Each row was made from one small tree. The marks that hang from a mark follow it in brackets, in alphabetical order. Every link used is in the known rows. Write each row's tree.
Known rows:
finago[kuvotu[gonevi]]: [-15.2  30.8 -30.3  13.7 -23.8 -25.2 -13.0 -43.3 -26.6 -20.2 -35.2  13.3
 -11.3 -11.8 -14.2  -1.0  61.5  29.4   3.1]
gonevi[kuvotu[finago vulo[gafun] zaga[kered]]]: [  3.6  36.0  28.9  25.4   4.3  -0.9 -23.7 -46.6 -44.4  -1.5  -2.3  21.0
 -72.4  -1.9 -18.2  15.6 -73.1  53.3 -29.7]
gonevi[kuvotu[finago vulo]]: [ -4.1  29.0  22.7  15.6  -6.2 -27.2 -16.2 -42.1 -26.5 -22.5   8.3   9.3
 -12.0  -1.7 -25.1  -1.0  12.9  36.4 -20.4]
finago[kuvotu[vulo]]: [-23.4  27.5  -2.8  16.8   6.9 -32.4 -22.0 -71.5 -15.5 -25.0 -13.3   2.5
  -8.0  18.0 -33.9   3.1  37.2  11.0 -27.8]
gonevi[kuvotu[finago vulo zaga[kered]]]: [  0.8  36.4  37.1  23.3  -7.6 -12.9 -11.5 -47.8 -46.5  -7.4 -16.5  21.8
 -38.2   4.4 -14.8  21.3 -57.0  53.6  13.7]
vulo[gafun kuvotu[finago gonevi]]: [ 16.3  14.9 -22.4  17.0  -1.0  12.5 -34.7 -15.6 -29.4  12.8  -2.4  16.3
 -56.9 -80.0  -3.6   6.7  54.3  32.5 -29.3]
finago[kuvotu[gonevi zaga]]: [-13.4  35.9 -38.9  20.4 -24.6 -14.9 -15.2 -47.7 -31.0 -13.2 -49.9   7.3
 -18.8 -10.5  -6.1  13.9  31.7  48.0  28.1]
gonevi[kuvotu[finago]]: [  0.3  25.1  -5.3   9.9 -13.1 -21.5  -6.3 -26.2 -29.7 -29.0  -1.1  12.4
 -15.6 -27.2  -9.1   4.0  -2.9  38.9  -4.8]
kuvotu[finago gonevi vulo[gafun] zaga[kered]]: [  2.7  33.7  23.3  25.0  -2.4   8.6 -29.2 -43.2 -45.9   1.7 -25.2  22.1
 -78.5 -27.3  -5.3  16.5 -36.9  51.7 -18.6]
kuvotu[vulo]: [-11.4  15.7  18.0  20.2  18.5 -23.7 -24.7 -35.1 -10.0 -10.4   4.5  -4.8
 -18.5  15.5 -26.9  -0.5  27.5   2.0 -17.6]
finago[kuvotu[gonevi vulo[gafun] zaga[kered]]]: [-11.9  42.5   4.3  28.2  -5.4  -2.7 -30.1 -63.4 -41.5   7.3 -35.6  21.4
 -68.7  14.3 -22.2  11.0  -8.2  44.7 -21.9]
kuvotu[finago vulo[gafun] zaga]: [ -3.0  24.0   0.8  20.2  21.3  -0.1 -34.4 -54.1 -22.5 -17.2  -2.1  -2.9
 -57.7 -30.0 -11.8  16.5 -37.3  35.7 -43.8]
pemi[gikosi]: [-28.7   8.8 -19.8   2.5  13.6 -27.2  -3.6  -6.6  -7.2  -1.0   5.1  16.0
 -16.0  -4.3   8.7   5.2   5.4  -8.4   0.5]
kered[zaga]: [ -1.4  11.8   2.4  14.6   6.8 -13.5  -7.1 -16.0 -18.7  -7.6 -24.2  20.3
 -36.3  -8.3 -10.5  17.6 -19.8 -20.7  14.4]
finago[kuvotu[gonevi vulo[gafun]]]: [-17.2  35.0  -9.9  20.7  -3.7 -16.9 -35.3 -56.7 -21.8  -7.3 -11.6   8.7
 -42.2   9.1 -33.0 -11.4  61.9  27.4 -55.7]
gonevi[kuvotu[finago zaga]]: [  2.9  29.9 -13.5  15.9 -14.8 -11.9  -7.7 -30.0 -34.4 -22.1 -15.6   7.1
 -21.8 -27.1  -1.4  18.5 -33.3  55.9  19.7]
kuvotu[gonevi vulo zaga[kered]]: [ -3.8  29.2  32.0  31.0  -6.3  -5.1 -22.1 -27.8 -37.4  16.4 -32.6  14.8
 -45.1  19.3 -12.3  12.9  -1.9  36.3  32.9]
kuvotu[finago gonevi vulo zaga]: [ -2.0  29.8   9.1  22.3 -13.6  -9.0 -25.2 -44.1 -32.9 -11.6 -28.9   5.4
 -25.1 -26.4  -3.6  14.1  19.2  52.8  14.7]
vulo[gafun kuvotu[finago zaga[kered]]]: [ 16.5  16.1  -9.3  22.3  19.3  22.4 -27.9 -34.1 -40.3  15.4 -14.2  21.1
 -82.9 -70.3   1.6  37.2 -56.7  33.4 -10.7]
pemi[finago[kuvotu[gonevi vulo zaga]] gikosi]: [-67.8  35.2 -29.0   2.9  -6.7 -34.7  -2.6 -50.5 -21.9  27.8 -31.8  24.2
   9.2  26.0  -0.9  13.3  39.8  42.7  29.7]

Write each row's tree:
[ -0.2  26.2  23.2  21.7  20.5   5.1 -27.2 -55.6 -37.2 -10.3 -12.6  13.1
 -77.4 -25.6 -10.0  24.4 -77.0  34.2 -34.3]
kuvotu[finago vulo[gafun] zaga[kered]]
[ 15.1  19.4 -22.9  21.2 -14.8   9.1 -25.5 -22.1 -37.1  14.1 -31.2  11.2
 -29.6 -72.1   7.9  26.7  40.1  51.2  38.7]
vulo[kuvotu[finago gonevi zaga]]
[-17.5  39.3 -10.5  26.2 -16.7 -19.2 -25.7 -63.5 -29.3  -6.2 -40.2   4.8
 -15.1  15.8 -21.0   9.7  48.0  46.7  11.9]
finago[kuvotu[gonevi vulo zaga]]
[ -5.1  20.1   8.0  14.1  22.3  -9.2 -32.8 -50.1 -18.1 -25.7  11.8   1.8
 -51.4 -31.0 -19.9   1.9  -8.4  17.7 -67.3]
kuvotu[finago vulo[gafun]]
[-14.4  40.4 -18.3  27.7  -3.7  -7.4 -36.3 -61.5 -27.2  -0.3 -26.0   4.0
 -47.2   9.2 -23.6   4.1  31.7  45.7 -31.1]
finago[kuvotu[gonevi vulo[gafun] zaga]]
[ -2.7  29.0   1.6  30.6   6.9   2.2 -40.2 -24.7 -20.9  15.0  -7.4  -2.6
 -59.3   7.4 -17.2   0.5  22.1  36.6 -22.0]
kuvotu[gonevi vulo[gafun] zaga]
[-15.6  40.7  12.5  26.7 -17.7 -15.0 -18.7 -65.1 -43.6   1.7 -49.9  21.8
 -35.1  20.7 -19.0  16.6   7.6  45.4  21.3]
finago[kuvotu[gonevi vulo zaga[kered]]]
[-44.9  35.1 -18.1  10.5   4.4 -24.0 -22.2 -56.4 -19.8   8.4 -13.7  10.3
 -24.3  14.3 -32.6  -7.7  59.6  35.5 -40.2]
pemi[finago[kuvotu[gonevi vulo[gafun]]]]
[-21.6  33.2 -11.0  23.4   6.1 -23.2 -24.4 -75.9 -20.7 -18.1 -26.9  -3.0
 -14.6  17.9 -24.9  18.0   7.3  29.0  -3.6]
finago[kuvotu[vulo zaga]]
[ 18.2  20.8 -30.6  23.3  -2.7  21.8 -36.8 -20.6 -34.6  20.4 -16.7  10.6
 -63.0 -77.7   4.8  20.9  24.9  51.2  -4.9]
vulo[gafun kuvotu[finago gonevi zaga]]
[-14.4  30.7 -17.1  19.0  -3.5 -13.5  -5.8 -62.5 -37.4 -18.4 -46.4  18.1
 -37.8  -2.7  -9.4  29.6 -49.9  30.4  21.3]
finago[kuvotu[zaga[kered]]]
[ 17.2  20.5  -0.4  23.4 -15.5  13.7 -18.4 -23.2 -51.5  20.9 -40.3  28.9
 -49.5 -67.2   9.3  32.8   1.7  50.5  47.1]
vulo[kuvotu[finago gonevi zaga[kered]]]
[  0.6  35.8   7.4  24.2   6.0  -5.5 -30.1 -44.0 -28.5  -8.8   7.2   3.6
 -51.4  -7.2 -20.3   9.2 -32.7  54.6 -39.1]
gonevi[kuvotu[finago vulo[gafun] zaga]]
[ 11.5  16.2 -21.8  29.0  -6.4   7.8 -29.6  -4.2 -25.5  34.9 -23.3   4.0
 -30.2 -31.7  -1.7  18.9  59.0  35.1  45.0]
vulo[kuvotu[gonevi zaga]]
[-68.2  19.3 -49.1 -12.2   9.9 -42.9  12.2 -42.5 -11.5  -0.2 -15.2  25.3
  12.9   1.4   1.4  10.6  12.6   9.2   5.1]
pemi[finago[kuvotu] gikosi]
[  4.9  32.8   7.7  17.7 -15.1  -7.7  -1.1 -31.7 -48.2 -14.5 -25.0  24.5
 -42.2 -22.3   0.4  26.1 -73.1  55.7  28.8]
gonevi[kuvotu[finago zaga[kered]]]
[  0.8  30.5   0.7  23.2  -0.7   4.1 -35.8 -41.7 -30.8  -5.0 -15.7   4.0
 -57.9 -32.8  -7.2   8.6   2.7  51.8 -29.0]
kuvotu[finago gonevi vulo[gafun] zaga]
[ -5.9  28.0   9.9  28.7  -6.2 -10.0 -28.5 -26.8 -23.4   9.9 -21.2  -2.3
 -25.7  13.6 -14.2   6.4  37.8  36.7  21.9]
kuvotu[gonevi vulo zaga]
[ -3.8  25.5  16.0  14.5 -11.7 -17.4 -23.5 -39.2 -28.9 -20.0 -15.1  10.2
 -18.5 -27.3 -12.7  -0.6  49.0  35.8  -9.1]
kuvotu[finago gonevi vulo]
[ -7.3  23.0  31.6  28.0  15.8  -8.9 -20.7 -40.9 -29.3   4.5 -19.6   7.5
 -45.2  21.4 -16.5  22.1 -43.7  18.5  15.2]
kuvotu[vulo zaga[kered]]
[ -3.6  32.7   8.5  31.4  13.8  -6.9 -32.9 -27.4 -18.7  11.7  15.2  -5.8
 -52.8  32.9 -28.6   1.3 -14.8  37.4 -32.5]
gonevi[kuvotu[vulo[gafun] zaga]]
[-20.2  29.5  -9.5  18.6  19.2 -20.7 -34.1 -69.9 -13.7 -19.1   1.2   0.6
 -41.7  11.7 -37.5  -3.1  21.7  10.3 -70.7]
finago[kuvotu[vulo[gafun]]]
